In the rows, zero is written as 128.
Known rows, with every step that occurs:
sutipod soges lemaz: [109 161 147 152 154 164  90 123 122 177 136  92 152 110 184  77 152  96
 131  97 129 133 152 156 121 126]
sutipod soges: [128 125 145 151 175 156  97 119 126 173 130 111 132 103 158 111 157 121
 113 112 118 132 144 162 130 119]
zalu goter soges noger: [ 71 101 140 107 156 139 102  55 146 150 159  68 109 161 218 105 148 108
 135 142 140 170 128 139 126 128]
sivuv lemaz soges noger zalu sutipod: [146 172 180 154 154 124  87  90 133 144  63 153 178 195 133 132 125 174
 134  80 111 111 150 117 139  99]
lemaz zalu sutipod soges noger: [151 152 173 181 195 169 124 107 108 154 116 124  92  75 156 140 144 118
 104  75  90 123 144 153 130 113]
zalu goter soges noger lemaz sivuv: [ 62 111 147  82 158 149 136  78 133 144 183  87  90 149 186 103 102 132
 123 139 117 159 151 113  93 130]
zalu noger lemaz: [ 80 122 120 104 145 120 101 107 130 125 129 126 143 140 130  93 111 155
 107 106 129 158 152 157  75 112]
sivuv lemaz zalu goter soges noger: [107 127 143 126 157 134 133  62 147 145 134 110 135 192 186 118 127 132
 147 121  94 142 157 114  82 121]
goter zalu noger lemaz: [ 76 140 119 113 158 120 114  89 155 134 147 121 130 144 123  83 110 164
  99 105 111 176 129 161  72 113]
goter soges: [115 122 124 120 157 119  78  80 165 154 159  96 141 134 189 119 165 129
 132 135 135 169 128 140 107 114]
soges noger lemaz zalu sutipod: [121 147 145 137 141 131 129 115 119 128 123 127  96 116 138 137  82 136
 119  93  93 119 148 146  81 113]
noger zalu sutipod soges: [144 155 147 195 180 160 108 119 120 156  85 134 126 116 128 114 152 138
  94  70 128 107 124 161 156  97]
soges lemaz sivuv: [100 179 151 117 151 154 110 119 139 145 147 117 151 113 171  77 127 110
 141 101 126 128 154  99 114 143]
sivuv lemaz soges noger: [126 139 172 113 154 118  73  89 139 161 104 129 179 184 166 128 129 157
 148 117 104 136 169 119 120 114]
noger zalu: [115 157 126 131 153 137  87 107 155 135 103 131 140 170 116 100 137 154
 119  98 134 118 128 127 130 108]
noger lemaz zalu sutipod: [144 162 123 151 137 116 153 130 125 121 108 139 111 117 134 141  92 150
 118 100  94 110 155 151  73 114]
noger zalu sutipod soges lemaz: [132 191 154 197 158 173 101 123 117 161  93 112 145 118 152  78 140 115
 116  59 136 106 134 150 144 105]
lemaz soges noger zalu: [130 171 168 111 162 143  65  81 148 137 106 119 145 192 144 122 147 180
 126 110 121 133 150 113 148 106]
soges lemaz zalu: [122 194 131 136 135 139 115 118 146 133 131 113 148 140 168  92 129 123
 148  99 109 117 165 127  84 132]
noger zalu goter soges lemaz: [ 82 174 118 131 132 146 106  74 155 137 135  79 149 201 199  64 141 121
 147 116 154 140 132 121 119 119]
zalu sutipod soges: [139 131 148 188 185 149 120 123 111 165 110 123 123  73 169 128 155 103
 101  93 124 123 130 178 143 118]
sivuv lemaz: [111 127 133 137 141 113  98 111 145 158 104 143 179 165 139 103 124 134
 141 108 111 130 148 134 103 120]
sutipod soges noger: [106 111 169 143 179 171  70 102 121 180 138  98 112 107 161 109 152 113
 116 102 112 147 137 157 144 113]

Rows:
[127 139 154 132 163 169 108 117 115 162 145 109  94 116 124 118 103 146
 109  96  77 126 168 150  84 104]
sutipod soges noger lemaz zalu
[131 164 131 165 151 130 110 113 141 128  83 143 132 141 128 117 133 137
 111  82 139 109 118 144 144 106]
noger zalu sutipod
[ 85 143 134 129 183 125 104  77 162 131 142 120 139 130 141  89 153 144
 102 104 124 176 114 152 107 122]
goter zalu noger
[109 151 156 152 154 149  83  94 134 136  93 126 113 140 128 113 125 131
 114  70 132 123 110 127 152 101]
soges noger zalu sutipod
[123 154 133 127 181 133 125  97 139 106 122 146 141 132 133 118 145 152
 112  95 105 139 159 134  86 121]
lemaz zalu noger
[ 94 111 151 104 158 138  54  61 163 159 166  82 122 129 188 116 159 117
 135 125 127 177 122 134 117 109]
goter soges noger
[107 157 159 121 152 134 113  79 130 140  77 131 167 252 155 108 123 176
 138 112 116 109 166 106 134 118]
sivuv lemaz soges noger zalu goter
[127 154 139 139 177 119 124 100 141 115  99 171 180 163 111 111 127 165
 126  84  92 131 171 120  63 113]
sivuv lemaz zalu noger
[110 126 183 149 185 175 126 127  94 171 144 122  86  63 140 119  99 121
  96  78  95 127 151 136 117 114]
zalu sutipod soges noger lemaz sivuv
[ 95 143 148 121 155 154  61  90 146 142 111 111 120 171 117  98 130 146
 123  88 128 131 122 118 144  99]
soges noger zalu
[ 86 186 139 120 157 162 132  77 148 136 150  95 138 185 192  65 138 132
 139 110 142 130 141  81 119 128]
noger zalu goter soges lemaz sivuv
[ 76 115 136  96 127 132  80 108 133 150 143 100 112 144 139 101  95 134
 125 113 115 147 142 150  96 111]
soges noger lemaz
[107 135 146 113 155 149  44  57 170 153 143  93 124 170 146 107 153 153
 126 101 132 162 117 113 129  92]
goter soges noger zalu
[160 156 137 180 164 147 153 139 105 149 114 136 105  88 137 138 108 142
 100  90  86 105 164 173  82 106]
noger lemaz zalu sutipod soges
[134 165 173 121 149 133  63  82 150 152  82 148 183 226 124 118 130 186
 140 100 108 122 163 100 127 101]
sivuv lemaz soges noger zalu
[124 145 123 147 148 120 176 109 132 129  92 144 154 197 154 114 109 136
 139 116 100  96 168 130  85 138]
sivuv lemaz zalu goter
[125 187 150 156 190 178 111 111 121 137 129 117 158 111 159  81 156 128
 117  70 109 137 173 146  85 120]
sutipod soges lemaz zalu noger
[120 198 170 186 193 174 143 116 130 174 152 110 118  61 180  79 141  97
 110  72 106 135 127 137 133 141]
goter zalu sutipod soges lemaz sivuv
[ 93 113 115 122 154 122 127  72 149 143 151  85 126 161 219 113 157 112
 129 152 143 153 133 145 114 133]
zalu goter soges
[145 159 135 149 149 122 128 115 148 135 103 157 166 169 122 124 118 148
 140 101  85 106 171 120  72 116]
sivuv lemaz zalu
[108 189 138 125 157 144 112 102 136 109 128 124 165 137 156  81 134 137
 133  83 118 140 165 123  76 130]
soges lemaz zalu noger
[133 154 133 105 133 104 100 114 136 142 127 118 153 165 163 130 117 175
 127 147 116 135 177 154  94 120]
noger lemaz soges
[124 143 113 131 166 127 157  73 150 126 148 101 117 162 201 128 154 131
 133 144 116 135 152 136  93 129]
lemaz zalu goter soges
[102 141 132 102 151 134 125 129 134 143 152 135 123 117 128 110  96 143
 119 119 108 122 157 119  88 128]
noger lemaz sivuv
[135 208 174 184 181 189 125 130 114 156 110 133 135  96 142  80 134 118
 111  49 118  98 145 113 144 120]
noger zalu sutipod soges lemaz sivuv
[118 177 165 147 180 182 113 130 116 171 153 110 137  88 172  80 145 102
 130  94 113 122 164 119 123 133]
sutipod soges lemaz sivuv
[111 148 137  96 158 111  97  99 132 125 125 128 167 159 156 120 124 188
 112 125 122 159 178 151  82 118]
zalu noger lemaz soges
[119 150 117 134 156 132 170 111 127 117 117 122 118 164 171 120 125 126
 128 128 110 110 153 142 106 142]
lemaz zalu goter
[104 132 142 132 163 172 156 114  97 149 137  97  85 145 156 110  98 138
 110 111  88 116 170 157  91 123]
sutipod soges noger lemaz zalu goter
